Known rows, with every way that one mark hangs from another
{vunol bofa}: [-0.77,+2.96,-1.24,+0.87,+1.84,+2.08,+2.07,-2.54,-1.98,+5.50,+1.29,-5.36,-1.60,-0.84,-0.38,-0.55,-2.53,-0.93,+2.62]
{vunol {bofa dedot}}: [-0.52,+3.24,-1.25,+1.35,+1.78,+2.03,+2.13,-4.25,-2.72,+5.39,+1.72,-5.60,-1.81,-0.78,-0.06,-0.40,-1.42,-0.56,+2.66]
{bofa {dedot {fitug {ludur neka}}}}: [-0.42,+3.70,-1.01,+3.04,+2.03,-0.10,+1.74,-2.68,-4.87,+3.17,+0.21,-5.00,-1.71,+1.09,-0.40,-0.71,-1.23,-1.12,+1.98]
{neka nogu}: [-0.73,+0.86,-1.61,+0.84,+2.14,+0.40,+1.51,-0.70,-2.10,+5.16,+0.32,-3.38,-1.46,+0.04,-1.67,-1.20,-2.52,-1.04,+3.09]
{vunol {bofa {dedot fitug {neka ludur}}}}: [-0.08,+3.92,-1.39,+1.66,+0.77,+1.87,+3.10,-3.15,-1.84,+2.53,+1.47,-5.05,-0.92,-0.38,-0.05,-0.68,-1.45,-0.74,+2.41]
{fitug {ludur {neka dumu}}}: [-1.05,+0.78,-0.21,+1.68,+2.68,-0.48,+0.59,-0.01,-1.78,+4.74,+0.00,-4.26,-1.64,+1.92,-0.44,-0.95,-1.98,-1.26,+1.99]
{neka dumu fitug}: [-1.87,-0.80,-2.03,+1.67,+1.48,+1.05,+0.97,+0.85,-2.78,+4.93,+0.82,-1.97,-4.16,+0.55,-1.14,-2.39,-1.57,-2.60,+2.75]
{ludur neka}: [-0.63,+2.11,-2.50,+2.23,+2.90,-0.68,+1.49,-1.31,-1.44,+4.76,-0.82,-2.80,-0.59,+0.28,+0.10,-1.41,-3.56,-1.01,+2.47]
{dedot bofa {fitug {ludur {neka dumu}}}}: [-1.04,+4.41,-1.17,-0.99,+1.99,+0.41,+1.87,+0.25,-4.30,+1.10,-0.20,-3.96,-1.61,+1.50,-0.21,-0.65,-1.85,-1.98,+1.46]
{vunol {bofa {dedot {fitug ludur} {neka dumu}}}}: [-0.80,+3.85,-0.07,+1.52,+0.64,+2.35,+2.79,-2.45,-2.91,+2.62,+1.69,-5.85,-2.16,+0.71,+0.07,-0.42,-0.90,-0.93,+2.23]
{dedot {bofa vunol} {fitug ludur}}: [-1.22,+6.81,-0.83,-0.94,+2.24,+0.79,+2.20,-2.63,-6.18,+1.19,+0.23,-5.73,-2.40,+1.26,-1.06,+0.41,-1.89,-1.53,+1.40]
{fitug ludur}: [-0.92,+2.10,+0.64,+2.48,+2.92,+0.03,+0.57,-1.24,-2.93,+5.27,+0.38,-6.60,-2.03,+1.08,-1.73,-0.38,-1.96,-1.06,+2.26]
{vunol {bofa {dedot {neka ludur {nogu dumu}}}}}: [+0.30,+1.87,-0.76,+0.46,+1.22,+1.27,+2.48,-2.94,+0.57,+3.55,+1.93,-4.60,-0.90,+0.08,-0.10,-0.56,-1.32,-0.46,+2.97]
{dedot fitug {neka {nogu dumu}} vunol}: [+0.14,+4.25,-0.63,-0.62,+0.98,+0.06,+4.17,+0.90,-0.84,-1.09,-0.61,-3.13,-1.53,+1.24,-1.27,-0.46,-3.17,-1.24,+2.54]
{bofa {dedot fitug {neka dumu ludur nogu}} vunol}: [-1.00,+3.10,-2.47,+1.18,+0.79,+0.52,+3.05,-2.99,-2.38,+0.98,+0.90,-2.64,-1.90,+1.56,-0.65,-1.07,-0.88,-0.94,+2.38]
{neka dumu ludur nogu {vunol bofa}}: [-1.53,-3.83,-1.78,-0.56,+0.89,+1.75,+1.75,+0.83,+1.65,+4.40,+2.10,-0.04,-0.42,+0.39,-0.37,-1.24,-0.68,-1.62,+2.37]
{vunol {bofa {dedot fitug}}}: [-0.54,+4.26,-1.48,+1.43,+1.10,+2.32,+2.71,-3.68,-4.09,+4.01,+1.71,-5.38,-1.96,-0.59,+0.02,-0.53,-1.40,-0.99,+2.43]
{fitug {ludur {neka {vunol bofa}}}}: [-0.85,+1.19,+0.39,+2.32,+2.61,+0.18,+1.35,-1.59,-2.27,+4.63,+0.19,-4.18,-0.61,+1.08,+0.17,+0.15,-2.25,-0.90,+1.58]
{neka dumu fitug ludur nogu {vunol {bofa dedot}}}: [-1.26,-5.05,-1.96,-0.17,+0.08,+1.84,+1.87,+0.14,-0.74,+4.02,+2.62,+1.43,-2.02,+0.31,-0.26,-1.65,+0.56,-2.14,+2.24]
{vunol {bofa {dedot fitug {neka dumu ludur}}}}: [-0.60,+2.95,-1.52,+1.22,+0.56,+2.17,+2.98,-2.32,-1.26,+2.47,+1.75,-4.51,-1.37,+0.05,+0.09,-1.00,-1.04,-1.02,+2.46]
{dedot {bofa vunol}}: [-1.36,+5.49,-2.27,-0.94,+3.17,+0.59,+1.84,-3.72,-3.40,+3.41,+0.00,-4.60,-1.94,-0.02,-0.83,-0.14,-2.67,-1.03,+2.31]

Rows
[-1.69,-0.11,-2.21,+1.64,+1.99,+0.93,+1.95,-0.55,-0.32,+4.47,+0.26,-0.85,-0.65,+0.55,+1.27,-1.09,-2.55,-1.37,+2.02] | {ludur {neka dumu {vunol bofa}}}
[-1.29,-1.18,+0.05,+1.53,+2.31,-0.33,+0.92,+0.52,-1.63,+4.36,+0.01,-2.25,-1.07,+2.04,-0.37,-0.59,-1.68,-1.33,+1.90] | {fitug {ludur {neka dumu nogu vunol}}}
[-1.20,+1.93,-2.18,+2.22,+1.53,+0.15,+2.12,-3.80,-1.84,+2.68,+0.89,-2.75,-2.87,+1.14,-0.68,-1.30,-0.87,-1.03,+2.50] | {bofa {dedot {neka dumu fitug ludur}} vunol}
[-0.45,-0.26,+0.58,+1.88,+2.76,-1.10,+0.93,-0.10,-1.20,+4.14,-0.03,-2.98,-0.72,+2.12,-0.42,-0.14,-2.21,-1.09,+2.01] | {fitug {ludur {neka {nogu dumu} vunol}}}
[-1.10,+5.52,-0.97,+2.52,+2.05,+0.41,+2.04,-5.13,-6.40,+3.00,+0.80,-5.82,-2.96,+1.41,-0.84,+0.08,-0.97,-0.85,+1.79] | {bofa {dedot {fitug ludur}} vunol}
[-1.35,+7.04,-2.67,-0.86,+2.14,+1.06,+2.73,-2.86,-5.48,+1.24,-0.01,-4.26,-2.23,+0.26,-0.74,-0.25,-2.56,-1.66,+1.88] | {dedot {bofa vunol} fitug}
[-1.03,+0.89,+0.15,+3.18,+3.06,-0.73,+0.94,-1.06,-2.31,+4.58,-0.54,-3.89,-0.72,+1.45,-0.35,-0.21,-2.44,-1.02,+1.77] | {fitug {ludur {neka vunol}}}
[-1.36,+2.44,-1.21,+3.20,+1.56,+2.00,+2.64,-3.23,-3.38,+3.93,+1.13,-3.53,-1.28,-0.42,+0.19,-0.16,-1.53,-1.16,+2.08] | {neka {vunol {bofa {dedot fitug}}}}
[-0.49,+5.23,-1.39,-1.28,+1.09,+2.00,+3.86,-1.35,-3.74,+1.59,+0.58,-4.44,-1.91,-0.58,-0.59,-0.04,-2.59,-1.29,+1.79] | {dedot fitug {vunol bofa}}
[-0.73,+3.99,-0.98,+0.21,+1.21,+0.57,+3.49,+0.49,-1.35,-1.18,-0.47,-2.10,-0.72,+1.20,-0.45,-0.37,-2.69,-1.76,+2.45] | {dedot bofa fitug {neka {nogu dumu} vunol}}
[-0.90,+3.14,+0.18,-2.79,+1.66,+0.75,+2.79,+0.60,-1.63,-0.38,-0.47,-3.48,-2.95,+1.17,-1.25,-0.33,-1.70,-1.70,+1.94] | {dedot bofa {neka dumu {fitug ludur}} vunol}
[-0.34,+0.03,+0.78,+0.96,+2.34,-0.18,+1.32,-0.64,-1.17,+4.23,+0.64,-3.25,-0.69,+1.79,+0.12,+0.21,-2.02,-0.97,+1.89] | {fitug {ludur {neka {nogu dumu} {vunol bofa}}}}
[-0.26,+4.55,-0.33,-0.48,+1.67,+1.48,+3.91,-1.88,-0.03,+1.73,-0.09,-5.04,-1.08,-0.43,-0.62,+0.10,-3.25,-0.30,+2.47] | {dedot neka {vunol bofa}}
[-0.28,+3.15,-0.94,+1.88,+1.86,+0.17,+2.91,-2.89,-2.55,+2.05,-0.30,-3.93,-2.45,+0.05,-1.11,-0.80,-1.74,-0.81,+2.70] | {bofa {dedot {neka fitug} vunol}}
[-0.19,+0.03,-1.47,+1.03,+1.95,+0.00,+2.24,-1.84,-0.33,+3.97,+0.68,-0.79,-0.18,+0.68,+1.19,-0.44,-2.25,-0.86,+2.41] | {ludur {neka {nogu dumu} {vunol {bofa dedot}}}}
[-1.54,+1.15,+0.75,+1.51,-0.05,+2.14,+3.28,+1.30,-2.13,+0.66,+0.82,-3.06,-1.55,+2.03,-0.39,-0.30,-1.37,-1.62,+1.86] | {dedot {fitug ludur} {neka dumu nogu {vunol bofa}}}
[-0.73,+5.25,-0.46,+2.11,+1.29,+0.42,+3.03,-4.30,-5.16,+1.25,+0.45,-5.09,-2.28,+1.85,-0.94,+0.13,-1.20,-0.46,+2.09] | {bofa {dedot {fitug ludur} {neka nogu}} vunol}
[-1.35,+5.45,-1.40,+1.83,+1.58,+1.07,+3.47,-0.67,-2.68,-0.65,-1.08,-3.27,-0.63,+0.35,-0.44,-0.46,-2.99,-1.69,+2.07] | {dedot bofa fitug {neka vunol}}
[-0.16,+0.81,-1.74,+1.10,+1.45,+0.27,+2.70,-1.41,-1.41,+2.93,+0.58,-0.65,-0.27,+0.86,+1.30,-0.49,-2.20,-1.17,+2.19] | {ludur {neka {nogu dumu} {vunol {bofa {dedot fitug}}}}}
[-1.52,-2.89,-2.56,+1.37,+1.42,+0.08,+1.75,+1.29,-1.90,+3.94,-0.19,+1.97,-1.73,+1.03,+0.31,-1.98,-2.14,-2.12,+2.26] | {ludur {neka dumu fitug nogu vunol}}
[-1.02,+2.80,-0.86,+2.26,+0.25,+1.98,+4.03,-0.25,-2.28,+0.84,+0.18,-2.49,-0.58,+0.36,-0.27,-0.47,-2.72,-1.23,+2.29] | {dedot fitug {neka nogu {vunol bofa}}}
[-0.45,-2.79,-1.27,+1.36,+2.37,-0.90,+1.07,+0.55,+2.23,+3.93,+0.96,-0.81,-0.05,+0.99,-1.20,-1.08,-1.77,-1.54,+2.78] | {neka ludur {nogu dumu} vunol}
[-0.96,-1.48,-1.10,+1.34,+0.67,+2.03,+2.54,-2.18,-4.19,+4.49,+1.63,-0.66,-2.33,-0.48,-0.24,-0.65,-0.85,-1.54,+2.42] | {neka fitug nogu {vunol {bofa dedot}}}
[-0.19,+0.22,+0.78,+1.29,+2.29,-0.22,+1.38,-1.74,-1.63,+4.17,+0.87,-3.41,-0.79,+1.79,+0.27,+0.30,-1.34,-0.76,+1.94] | {fitug {ludur {neka {nogu dumu} {vunol {bofa dedot}}}}}
[-0.25,+2.90,+0.32,+1.83,+1.17,+1.93,+2.39,-3.51,-3.07,+3.95,+1.54,-5.81,-2.33,+0.03,-0.22,-0.27,-1.14,-0.66,+2.45] | {vunol {bofa {dedot {neka {fitug ludur}}}}}
[-1.37,+1.57,-1.04,+3.12,+2.08,+1.79,+2.17,-3.66,-2.33,+5.04,+1.14,-3.80,-1.17,-0.58,+0.13,-0.12,-1.55,-0.87,+2.36] | {neka {vunol {bofa dedot}}}
[-1.64,+2.54,-2.11,+0.64,+1.14,+0.89,+2.92,+1.19,+0.06,-1.09,-0.28,-1.60,-0.35,+1.00,-0.43,-1.28,-1.85,-2.14,+1.95] | {dedot bofa fitug {neka dumu ludur vunol}}
[-1.82,-1.67,-2.53,+2.81,+1.91,+0.01,+1.55,+0.60,-1.79,+4.15,-0.40,+0.79,-2.00,+0.85,+0.56,-1.94,-2.44,-2.26,+2.03] | {ludur {neka dumu fitug vunol}}
[-0.58,+3.01,+0.00,+0.60,+0.30,+2.44,+2.98,-2.07,-2.97,+2.55,+1.84,-5.12,-1.96,+0.75,-0.10,-0.36,-0.68,-0.89,+2.32] | {vunol {bofa {dedot {fitug ludur} {neka dumu nogu}}}}
